Each row comes from the steps of one path. Every step used is in the known rows, and no mark comes twice. Write the path behind each row, first mark first.
Known rows:
vufit/nofotig: [ 13 -33 -12 -10 -46  60  22   5  17  -7  26  23   8  25  17  11 -16  64
   1  -7  19 -15 -34 -44  11]
famog/nofotig: [  1 -23 -27 -46 -19  14  22  27  15 -46   1  27 -21   2 -16   1 -16  54
  -3  -2  13 -41 -12 -38  21]
radudub/famog/nofotig/noki/kiseb: [-12   0 -42 -21 -60  25  -3  94 -38 -42 -62  74 -32 -32   8   0   0  27
 -26  25 -50 -18 -14  14  -5]
lide/nofotig/noki/kiseb: [  1  31 -46  -7 -79  20 -21  64 -19 -24 -46  25  19  -4 -29  21   1  -1
 -42   9 -50  -9 -49  23 -15]
kiseb/famog: [ 16   8   2  -2   4  43  11 -19   8 -24  20  13   6  18  17   8 -62  51
  18  -1 -26 -33  20 -50  38]
famog/nofotig/noki/kiseb/lide: [  3  13 -16 -17 -49   9 -21  43 -25 -48 -11  34   7 -15 -33   7 -20  21
 -22   5 -30 -28 -30  -1  19]
zikov/radudub/famog/kiseb: [  3  17 -27 -40 -27  79  20  27  -8 -27   5  48  14 -14  32  23 -40   8
   8   4 -46  27 -24 -32   4]
radudub/famog/kiseb/noki/nofotig/vufit: [-14  17 -31  34  24  57 -10  24 -22  -8 -70  30  14  -7  25 -22 -61  69
 -49   0 -40 -36  41  17 -28]
vufit/nofotig/noki/kiseb: [ 18  -6 -49   7 -95  64  -3  60 -12   9 -17  74  11  -4  15  11   1  26
 -27  17 -43   8 -52  -1  -6]
zikov/radudub/famog: [ -7  -5 -18 -46 -33  63  19  21 -29 -41   4  38  14 -13  34  36  -9  32
   9  14  -5  25 -33 -34  -8]
nofotig/lide/kiseb/famog/radudub: [ 10  26  60  -7  22 -31 -13 -41  39 -63  73 -37  33  43 -25 -20 -62  19
  11 -23 -19 -45   6 -19  37]
tarit/nofotig: [ 13 -20 -12 -40 -41  73  20  -3  -7 -20  27  20  36   2  14  25 -20  45
  12  -7  -4  11 -16 -47  21]
radudub/famog/nofotig/noki/kiseb/lide: [-17   7   5  -8 -42  14 -20  53 -47 -59 -30  30  -7 -17  -8   4 -24  36
 -16  10 -28 -30 -16   9   7]
nofotig/lide: [ -1   0  21 -35 -33  14 -13  -2  -5 -35  23 -17  26  23 -19  15  -8  47
  10 -10  35 -14  -8 -41  23]
kiseb/lide/nofotig/noki: [-20  24  19   2 -40 -14 -46   8  -9 -50  11 -33  39  23 -51  25 -20  46
 -13  -2   3 -43 -39   8   6]
nofotig/famog: [  1   4   1 -30 -23  31   0  29  -6 -18  -7  15   1  14  13  13  -3  54
  26  -7   5   3   1 -32   8]
lide/kiseb: [  1   1   4 -21 -18  37  27 -32  -2 -33  31 -26  52  41   0  18 -47  36
 -19 -30  -6  -8 -17 -16  13]
radudub/famog/nofotig/vufit: [ -2 -38  10 -26  30   4   2  30   9 -48 -26  10 -45   2   4 -25  10  74
  -4  21  38 -50 -11   8 -23]
famog/kiseb: [ 17  14 -31 -31 -30  65  22   3  16   2  12  23  24  16   6   6 -59  24
   4 -27 -36  -6   2 -45  34]
radudub/famog/nofotig/lide: [-27 -22  39 -39 -10 -18 -14  35  -7 -80  -8  -8 -27   5 -15  -7  -3  64
  10   8  43 -46   0 -23  11]
noki/kiseb/famog: [ 33  21 -18   0 -17  66  20  -2 -12 -18  -7  25  12   5  22   6 -63  12
  -1  -3 -58 -13   7 -42  30]
lide/nofotig/famog/kiseb/noki: [-20  46 -14  26 -26  19 -33  43   9 -29 -31  -1  15  19  -1  14 -50  23
  -8  -4 -54 -27  10  11  -3]
tarit/nofotig/famog/radudub: [ 20  -5   0 -52 -28  34   4  35  19 -22  27  41   3  -7  10  -4   5  35
  42 -10 -19  15  -7 -39  15]
noki/kiseb/lide/nofotig/famog/radudub: [ 14  39  30 -22 -20 -14 -21  25   6 -54  -1 -36  11  19 -45  -5 -15  -3
   6 -34 -11 -21 -35  -6  -1]
zikov/radudub/famog/kiseb/lide/nofotig/noki: [-25  47  14  -5 -33  13 -51  35 -11 -64   3   4  35  -8 -22  26 -34   1
  -9  19 -46  -6 -57  23 -13]
kiseb/lide/nofotig/famog/radudub: [ -3  27  46 -24   1 -37 -31   7  26 -60  24 -48   6  32 -49  -4 -14  36
  26 -31  21 -43 -23 -15   8]
radudub/famog: [ -9 -12   0 -26 -26  58  23  10 -26 -24 -10   8   7  15  30  20 -31  65
  12 -11   2 -10   9 -36  14]

Which path is each row?
[-18 -28  -5 -37 -10  21  21  38  -9 -57 -20  23 -35  -1  10  -1 -20  66
   4   2  14 -41   3 -30  12] | radudub/famog/nofotig
[ 12  25  -8 -26 -19  46  -1  34  16  -2  -7  25   2  13  14  -1 -35  28
  25 -18 -34   8  10 -30  20] | nofotig/famog/kiseb
[ 13  21  15 -19 -10  53   5 -35   7 -16  42 -21  48  32 -11  10 -81  33
  13 -40 -16 -19   1 -48  47] | famog/kiseb/lide
[ 27  13 -11 -20   4  23  17  -9  34 -23  39  31  -6  16   5 -11 -61  40
  30 -14 -41 -43  20 -56  46] | kiseb/famog/radudub
[-12  29  52  11  41 -16 -20 -32   2 -76   7 -46  41  24 -31 -23 -67  45
 -36 -17   2 -44  20 -17  12] | noki/nofotig/lide/kiseb/famog
[-10   8   3 -35 -15   8 -13  15 -17 -45 -22  -8  24   2 -36  -6  -9  61
 -27 -18  38 -24   7 -44   6] | noki/nofotig/lide
[ -31   -6   46  -43    2  -27  -13   17   -5 -116   26  -16    9   -2
  -18    8   -1   15  -16   21   27  -10  -52   10  -20] | zikov/radudub/famog/nofotig/lide/kiseb
[  2  -7 -28 -24 -69  58 -12  34 -15 -10  13  56  35 -15   8  26  -1  45
   2  17 -37  14 -22 -15  15] | tarit/nofotig/noki
[  8  32  37 -14   0  35 -19  -6   7 -21  22 -18  27  27  -4   3 -56  34
  34 -31 -13  -5   9 -35  34] | nofotig/famog/kiseb/lide
[  8  -9  11 -37 -30  55  -3  27  -6 -23   9  23  15  -2  21  15   3  45
  32   2  -3  24  -7 -32   8] | tarit/nofotig/famog
[ -1  21  70   8  22 -10 -20 -50  13 -67  55 -57  45  47 -14  -1 -65  33
   1  -9  -2 -35   5 -15  28] | nofotig/lide/kiseb/famog
[-20  24  49   0   2  23 -15 -16   0 -56   6 -63  30  36 -19   5 -75  34
   1 -31  -6 -43 -10 -13  18] | radudub/famog/kiseb/lide/nofotig
[ -4 -20  56   0 -29   8 -10 -26  23 -49  58 -47  47  53 -12   1 -18  46
 -16 -14  44 -19 -48  -5   2] | vufit/nofotig/lide/kiseb
[ -9  24 -49  14  17  64 -14  35 -26 -26 -57  58  18 -35  29  -3 -40  35
 -52  26 -50   0   0  19 -50] | zikov/radudub/famog/kiseb/noki/nofotig/vufit
[ 20  17   5 -19 -38  62  13 -24 -32 -24  15 -18  50  19  -7  24 -49  19
  -4 -33  -7  -1 -19 -40  27] | noki/kiseb/lide
[ 28 -31   3 -27  -3  57  -1 -10  12 -12  21   4  25   5   8  -2  11  53
   4  11  21   2 -29  -9 -13] | tarit/nofotig/vufit
[ 44  26 -28 -18 -16  44  27   7  14 -16  12  45  -2   1   8 -11 -61   1
   9 -16 -75 -22   9 -49  38] | noki/kiseb/famog/radudub
[ -6  16  36 -11  -3  61   5 -27 -15 -28  22 -24  36  29  14   7 -84  48
  19 -35 -16 -18  15 -38  39] | radudub/famog/kiseb/lide
[-12   9 -16  35  28  22  -6 -21 -18 -30 -31 -17  56  21  -6  -8 -45  65
 -79 -10 -10 -34   7  36 -42] | lide/kiseb/noki/nofotig/vufit
[-22  36 -21  12   0  -2  -3  24 -11 -41 -25  19  33  10  -6 -10 -51  45
 -42 -34 -46 -24  30   9 -14] | lide/kiseb/noki/nofotig/famog/radudub
[ -2  24 -49  13 -43  74  10   2  -5   2   3  36  42  16  24  25 -84  35
 -10 -17 -70 -15  25 -28  32] | famog/kiseb/noki
[ -8  12 -20 -29  -4  27   0  47 -16 -26 -55  25  -4  -7  -4  -9  -4  66
 -12 -15   9  -6  17 -34  -9] | noki/nofotig/famog
[  3  -6  81  32  11   0 -21 -43  35 -60  69 -45  33  54   0 -11 -54  46
   0   3  14 -40 -24 -11  18] | vufit/nofotig/lide/kiseb/famog
[-30  40  30  15 -26   8 -48  24 -10 -46  -8 -26  29  19 -26   9 -57  33
  -8  -7 -36 -40 -16  20  10] | radudub/famog/kiseb/lide/nofotig/noki
[-34 -15  66 -26   8 -32  -9   5  -2 -98  13 -46   4  28 -21  -9 -23  47
 -14  -5  36 -43 -11   8   1] | radudub/famog/nofotig/lide/kiseb
[ 25   4 -23 -13  -1  29  18  26   6 -51 -15  40 -31 -10   2 -13 -53  15
  -6   9 -47 -43   3 -36  27] | noki/kiseb/famog/nofotig
[-13  29 -45  -4 -18  12  -6  56 -14 -23 -45  59   2 -14   2  -6 -29  62
 -19 -20 -42 -25  41 -23  -4] | kiseb/noki/nofotig/famog/radudub
[  7 -22  11  -7 -36  40  -3  35  17 -11   6  25 -12  22  25   3   8  67
  23   2  23  -3 -26 -29  -3] | vufit/nofotig/famog
[-25  35 -63   2 -21  79   9  43 -42 -35 -51  73  29 -37  36  21 -69  28
 -43   6 -73   9  14 -16 -17] | zikov/radudub/famog/kiseb/noki/nofotig
[-23  -8  41  45 -41  16 -22 -27   0 -48  50 -34  66  52   5  20 -46  54
 -30  -4  10 -28 -25  12   0] | vufit/nofotig/lide/kiseb/noki
[ 23 -18  12  -3  60 -13 -11   2  45 -48   4  12 -46   6  -9 -37 -21  61
   4  32   9 -74  -1  -8   2] | kiseb/famog/nofotig/vufit
[  7  -8  -4 -16  20   5  11  10  26 -57   9  27 -38   3  -4 -12 -51  54
  11  14 -15 -64  14 -44  35] | kiseb/famog/nofotig
[-23  -5 -41 -42 -43  10 -14  88 -21 -66 -20  90 -31 -46   6  20  20  34
  -9  53 -27  -5 -45   7 -19] | zikov/radudub/famog/nofotig/noki
[ -1  -1  41 -16  23 -32 -26   9  28 -81  23  -3 -30   9 -27 -17 -33  50
  19  18  16 -70  11 -38  36] | kiseb/famog/nofotig/lide
